What can hang from each mark
K_894: K_391
K_881: K_568
K_854: K_25 K_391
K_568: K_881
K_711: K_124 K_854
K_25: K_711 K_854
K_391: K_711 K_881 K_894

Each row was made from one small tree. The marks that hang from a mark follow it in brackets, in the order of their numbers. Every link used is in the known rows. Write each row's tree.
Known rows
K_854{K_25{K_711}}: [ -8  16  -6 -19  17   2   7   8  14 -20  -8 -10  -3  -9 -22]
K_854{K_25 K_391{K_711 K_881 K_894}}: [ 32  13   7  -2   9 -57  44  19  44  -1  -1   7  57  -5 -44]
K_894{K_391{K_711{K_124 K_854{K_25}} K_881{K_568}}}: [ 43 -20  14   2  31  13  24 -24  19  19   4 -71  19  11  12]
K_568{K_881}: [-16   7 -12 -14  -9   2 -16  -5 -19  -3   0  20  20   5  14]
K_894{K_391}: [  8  -8  20  11   7  36   7 -13   7   9  -5  -9  13   5  13]
K_894{K_391{K_711{K_124 K_854} K_881}}: [ 70 -16  38  19  22  11  25 -17  15  14   1 -49   1  16  33]
K_854{K_391{K_894}}: [  6  -1   9   9 -19 -18  17  12  14  -3 -16  26  30 -15 -22]
K_854{K_25{K_711{K_124}} K_391{K_881}}: [  8   6   6  12  27  -9  25  -1  18 -16 -24 -11  16 -24 -40]
K_25{K_711{K_124} K_854{K_391}}: [  9 -15  56  61 -13   7   3  10 -24  -8 -18 -27   4  -5  16]
K_391{K_711 K_894}: [ 45  -2  21  -5 -25 -26   6  12  14  -4   9  -4  24  21  24]
K_25{K_854}: [  7   4  30  32 -10 -10   0  21  -8   4  11 -18   6   9  14]
K_894{K_391{K_711}}: [ 27 -20  34  21   4  16  15 -14   4  17   4 -22  25  22  28]
K_25{K_711{K_124}}: [ 18  -9  20   9  -3  27 -16 -10 -13 -20 -18 -23 -20  -1  27]
K_25{K_711}: [-13   0  26   2  -1  17  -9  16  -4 -18  -8   0  -3   0  12]
K_854{K_25 K_391}: [-15   6 -24   3  17 -25  32  -8  17   5 -16   6  19 -25 -63]
K_711{K_854{K_25 K_391}}: [  3   8 -26  -8  22 -32  43  -3  23   7 -15  -7  -8 -30 -65]

Which tree is each row?
[ 25  -6  51  41 -13  19 -14  10 -21 -15  -6 -40 -14   8  42] -> K_25{K_711{K_124} K_854}
[ 65  -2  -2 -26   5 -31  16   1  32  -2   8 -56  19   9   8] -> K_391{K_711{K_124 K_854{K_25}} K_881{K_568} K_894}
[ 20   8 -12 -11  14  12  -2 -17   7 -21 -18 -32 -18  -9  -9] -> K_854{K_25{K_711{K_124}}}
[-18 -14  30   8  17  37   4   1  12  14   5 -17  45   7  16] -> K_894{K_391{K_881{K_568}}}
[ 16  -9  32  -8 -13 -24   1  29  17   2  21 -14  61  24  28] -> K_391{K_711 K_881{K_568} K_894}
[-25  -2  74  38 -18  -7   6  59   4 -13   0  -2  60  -1  10] -> K_25{K_711 K_854{K_391{K_881{K_568} K_894}}}
[-23  -9   4   8  23   1  15  -2   9 -10 -20 -25  33 -23 -34] -> K_854{K_25{K_711{K_124}} K_391{K_881{K_568}}}
[ 48 -18  26   0 -16 -13  -6   2   9  -1  11 -37  43  23  43] -> K_391{K_711{K_124} K_881{K_568} K_894}
[ 13 -13  33   3  -4   8   8  15   6 -18 -22 -22   8 -19   5] -> K_25{K_711{K_124 K_854{K_391{K_881{K_568} K_894}}}}
[-13 -20  64  58  -5   8   0  23 -19  -4  -9 -35  33  -3  19] -> K_25{K_711{K_124} K_854{K_391{K_881{K_568}}}}
[ 36 -14  55  68  -3 -36  24  12  -7  15   4 -30  34  11  12] -> K_25{K_854{K_391{K_711{K_124} K_881}}}
[ 81  -1  28   4 -11 -24   5   4  20  -9   6 -22  24  21  37] -> K_391{K_711{K_124} K_881 K_894}
[ 11 -22   4  15  13  -6  18 -11  -2  12 -15 -33   2 -21 -15] -> K_711{K_124 K_854{K_391{K_881{K_568}}}}
[ 26 -27  28  23 -14 -24  14   2   7   7  -4 -18  59   4   9] -> K_854{K_391{K_711{K_124} K_881{K_568} K_894}}
[ 39 -17  32  11  10  10  26 -10  10  19   3 -34   4  15  20] -> K_894{K_391{K_711{K_854}}}
